Every row comes from one small tree of marks. Brackets hold a mark, then the marks that hang from it, in the order of their numbers. Every link used is in the known rows. Which tree was each row made from?
Known rows:
[Q_52 [Q_713 [Q_890 Q_51]]]: [  4.0 -12.3 -20.7 -11.9 -37.8   5.5  47.4  28.6   5.4  -1.3  -3.9 -14.2
  25.3 -10.8 -26.9  16.8  35.1  28.6]
[Q_52 [Q_713 Q_890]]: [  3.3 -16.5  17.3 -11.3 -26.5  14.1  47.6  21.2   6.5  -0.1  -3.2  -3.5
  -1.8  -3.4 -30.3  17.5  22.3  31.3]
[Q_620 Q_51 [Q_713 Q_52 Q_890]]: [ 22.0 -23.3 -36.9   4.4 -51.5  -8.6  44.8  15.4  14.6   8.0   2.3  -6.5
  23.9 -21.5 -29.5  31.9  22.9  25.7]
[Q_52 Q_713]: [  3.9 -21.4   8.9 -10.8 -15.9  20.6  39.7  23.2   7.5 -18.6  -9.8 -18.4
  -5.7 -10.2 -22.6   9.9  19.3  24.2]
[Q_713 Q_52 Q_890]: [ 17.2 -18.1  16.0 -29.0 -45.4 -11.2  41.8  18.6  25.7   2.4  -9.3   4.3
   1.2 -17.7 -38.2  23.7  22.0  24.8]
[Q_890 Q_51]: [ 12.2 -23.2 -18.0 -18.6 -30.3   7.2  27.5  35.1  21.3 -16.3 -19.9 -25.5
  22.4 -23.3 -26.8  13.6  24.8  24.8]
[Q_620 [Q_51 [Q_52 Q_713]]]: [ 11.1 -21.0 -40.3   6.5 -36.0   2.6  56.6  32.6  11.2 -10.4  -0.9 -46.6
   5.4  -7.6 -37.3  16.7   7.7  25.6]
[Q_620 [Q_713 Q_52 [Q_890 Q_51]]]: [ 15.6 -16.0 -50.2 -10.2 -53.6 -11.9  43.6  15.3  15.5   0.4 -10.9  -5.9
  30.4 -30.0 -22.4  25.1  40.0  21.2]
[Q_620 [Q_51 [Q_52 [Q_713 Q_890]]]]: [ 10.9 -16.3 -32.6   5.3 -46.4  -3.3  65.4  31.4   9.6   7.8   6.0 -32.8
   9.6  -0.8 -44.1  24.7  11.1  33.3]
[Q_572 [Q_51 [Q_620 Q_713]]]: [ 20.1 -32.7 -48.5   7.5  -5.2  15.0  33.7  32.7   8.3  -5.4 -29.2 -38.1
   0.3 -29.2 -10.5  15.6  22.6  38.0]
[Q_572 [Q_51 [Q_52 Q_713] Q_620]]: [ 14.6 -21.3 -55.6  -1.0 -15.8   1.7  58.4  38.8   4.0  -6.2 -22.8 -61.2
  -9.7 -18.4 -26.9   9.3  16.6  33.3]
[Q_672 [Q_713 Q_52 [Q_890 [Q_51 Q_620]]]]: [ 20.3 -10.7 -49.4 -12.6 -51.1 -40.4  60.6  40.5  12.3  11.5 -18.9 -31.4
  23.5 -36.3 -19.0  29.1  40.5  12.1]
[Q_52 [Q_713 Q_620]]: [  2.4 -20.3   9.0   0.3 -30.1  25.7  46.2  32.8  -7.0 -11.2  -4.2 -24.7
   6.0 -18.9 -14.4  10.6  16.6  16.5]
[Q_572 [Q_51 Q_52 Q_620]]: [ 22.2 -27.3 -46.0  -7.6 -19.4  -3.7  46.6  44.2  20.7  -3.1 -31.1 -55.9
 -10.3 -22.9 -33.1  13.4  10.3  38.0]
[Q_51 Q_52 [Q_620 Q_713]]: [ 11.8 -25.4 -55.1   6.1 -25.6   2.2  52.6  27.5  17.0  -6.1 -26.8 -46.8
 -18.4 -33.7 -21.9  11.8   7.9  29.3]
[Q_572 [Q_51 Q_620]]: [ 21.9 -30.3 -20.5 -10.8  -8.7   8.4  32.6  41.3  15.6  -3.7 -29.1 -40.2
  -1.1 -24.8 -22.6  14.2  17.2  38.1]
[Q_890 [Q_713 Q_52 Q_620]]: [ 15.0 -18.7  -8.3  -4.2 -57.4 -13.3  37.5  31.7  19.8  -8.1  -3.7  -7.1
  11.7 -37.8  -6.6  26.9  28.4   4.5]
[Q_572 Q_51]: [ 20.8 -31.4   2.9 -12.3  -9.1  15.3  21.7  37.4  19.6 -14.5 -23.9 -19.2
   3.6  -9.9 -29.0  16.6  21.1  35.8]
[Q_713 Q_890]: [ 11.4 -23.0  27.6 -18.8 -29.8   9.0  36.2  26.9  22.1   2.9 -12.3   3.4
  -2.3  -8.5 -36.5  21.8  16.1  35.6]

Which tree is each row?
[ 22.2 -28.7 -45.0   5.4 -39.7  -1.8  36.7  17.7  15.7 -10.2  -4.9 -20.9
  20.6 -28.4 -23.1  24.8  20.8  19.0] : [Q_620 Q_51 [Q_713 Q_52]]
[ 17.1 -26.7 -29.4   9.3 -53.8   4.2  52.3  46.4  11.6  -0.7  -4.3 -48.1
  16.2 -21.7 -35.4  21.3  -1.9  21.4] : [Q_713 [Q_620 [Q_51 Q_52]]]
[ 12.5 -15.2 -35.4 -17.1 -52.6 -11.5  51.3  36.4  25.4   3.0 -15.6 -27.2
  14.9 -14.8 -43.4  20.2  22.0  32.2] : [Q_713 [Q_890 [Q_51 Q_52]]]
[ 17.8 -19.8 -79.5  -7.9 -42.8 -13.1  44.5  22.3  13.6  -7.9 -22.7 -41.4
  22.8 -51.5  -8.7  13.8  32.8  16.0] : [Q_890 [Q_51 [Q_620 [Q_713 Q_52]]]]
[  6.0 -10.8 -42.7 -10.6 -38.5  -2.4  57.8  32.5   1.2   9.2  -8.6 -36.5
  21.8 -26.3 -20.7  13.8  31.0  30.7] : [Q_52 [Q_713 [Q_890 [Q_51 Q_620]]]]
[ 22.2 -20.7  -9.8  -4.7 -69.2  -9.8  51.8  32.8   7.5  17.7   7.8 -14.2
  33.4 -25.6 -33.2  32.0  14.9  19.3] : [Q_713 Q_52 [Q_620 Q_51] Q_890]
[ 19.6 -12.8 -45.9 -28.1 -57.6 -26.9  52.3  29.0  19.8  11.7 -15.1 -29.3
  25.5 -41.0 -28.4  20.0  30.5  24.0] : [Q_713 Q_52 [Q_890 [Q_51 Q_620]]]
[ 22.5 -18.4 -14.0  10.8 -63.6 -21.7  60.5  46.0   0.7  16.0   4.8 -18.8
  31.7 -21.1 -23.8  41.6  24.6   6.9] : [Q_672 [Q_713 Q_52 [Q_620 Q_51] Q_890]]
[ 17.2 -14.1 -23.1 -29.5 -58.4 -19.1  40.9  24.4  22.4   2.4 -10.4  -8.2
  30.0 -25.0 -34.2  24.1  34.5  21.5] : [Q_713 Q_52 [Q_890 Q_51]]
[ 16.2 -14.4 -46.1  -4.5 -67.9 -21.4  37.0  37.9  18.7  -8.8  -4.6 -19.3
  39.2 -46.9  -3.3  27.6  40.4   0.8] : [Q_890 Q_51 [Q_713 Q_52 Q_620]]
[ 14.9 -17.6  16.2 -18.7 -60.8  -4.8  49.4  26.6   9.2   9.7  -3.5  -3.0
  11.6 -26.5 -29.3  24.3  18.9  16.9] : [Q_713 Q_52 Q_620 Q_890]
[ 13.5 -14.1 -58.6 -15.1 -52.1 -19.4  61.1  40.1  22.3  13.4 -20.9 -46.1
  11.6 -29.7 -37.4  17.5  17.5  34.1] : [Q_713 [Q_890 [Q_51 Q_52 Q_620]]]
[  8.6 -18.3  -8.9  12.6 -50.3  15.9  58.1  36.6 -10.7  13.2  14.3 -21.7
  29.4 -11.2 -25.7  25.6  14.5  25.2] : [Q_52 [Q_713 [Q_620 Q_51] Q_890]]
[ 14.4 -20.4 -10.5 -10.2 -43.3  -4.4  42.8   8.9  16.3   1.1  -9.8   6.8
   1.8 -22.1 -25.6  24.7  27.7  24.5] : [Q_620 [Q_713 Q_52 Q_890]]
[ 10.5 -21.3 -32.2   8.3 -30.8  15.2  55.2  45.3  -7.0  -9.2 -11.6 -47.9
   4.2 -12.7 -24.2  13.2  17.8  23.8] : [Q_572 [Q_51 [Q_52 [Q_713 Q_620]]]]
[ 16.1 -15.7  11.5  -3.4 -54.5 -17.6  59.6  39.6   3.4   9.0  -6.5  -4.6
  10.5 -22.8 -19.6  33.9  29.3   4.3] : [Q_672 [Q_713 Q_52 Q_620 Q_890]]
[  9.9 -19.6  23.4   5.8 -37.5   1.6  52.9  48.2   0.0   9.1  -9.9  -6.5
   8.4 -12.9 -18.6  32.6  22.8  15.1] : [Q_672 [Q_713 Q_620 Q_890]]
[ 11.3 -15.4 -15.4   5.3 -50.5  -6.0  53.0  54.4  -1.8   8.1  -9.8 -18.2
  35.5 -21.1 -15.2  32.7  34.8  12.5] : [Q_672 [Q_713 Q_620 [Q_890 Q_51]]]
[ 11.2 -20.7 -46.5   4.2 -36.7  -3.8  62.0  24.9  15.7  12.4 -19.3 -31.7
 -15.6 -27.2 -29.4  19.8  10.1  36.8] : [Q_51 Q_52 [Q_620 [Q_713 Q_890]]]
[ 14.7 -15.0 -38.3  -3.4 -34.6 -19.5  54.9  49.2  10.0  11.3 -21.0 -33.8
  19.8 -27.1 -17.7  28.0  34.2  22.9] : [Q_672 [Q_713 [Q_890 [Q_51 Q_620]]]]
[ 19.5 -24.9 -65.5   9.9 -27.2  -3.3  56.5  33.2  11.4  13.7 -23.6 -38.9
  -5.5 -21.5 -28.2  22.3  19.3  44.1] : [Q_572 [Q_51 Q_52 [Q_620 [Q_713 Q_890]]]]
[ 16.8 -22.9 -45.4  22.5 -59.9 -10.8  49.0  49.4  19.9  -0.4   3.1 -37.2
  19.8 -27.5 -20.3  32.7  11.2  17.4] : [Q_890 [Q_713 [Q_620 [Q_51 Q_52]]]]
[ 10.4 -15.7 -58.2   8.6 -62.5 -14.1  46.8  50.5  20.1  -7.7 -10.0 -36.2
  25.0 -35.9 -12.7  25.3  28.2  11.5] : [Q_890 [Q_51 Q_52] [Q_713 Q_620]]
[ 10.2 -14.7 -35.2  -6.2 -66.0  -5.4  59.4  44.7  11.0   9.9 -10.2 -32.4
  26.2 -23.5 -35.2  21.5  18.0  23.8] : [Q_713 Q_620 [Q_890 [Q_51 Q_52]]]
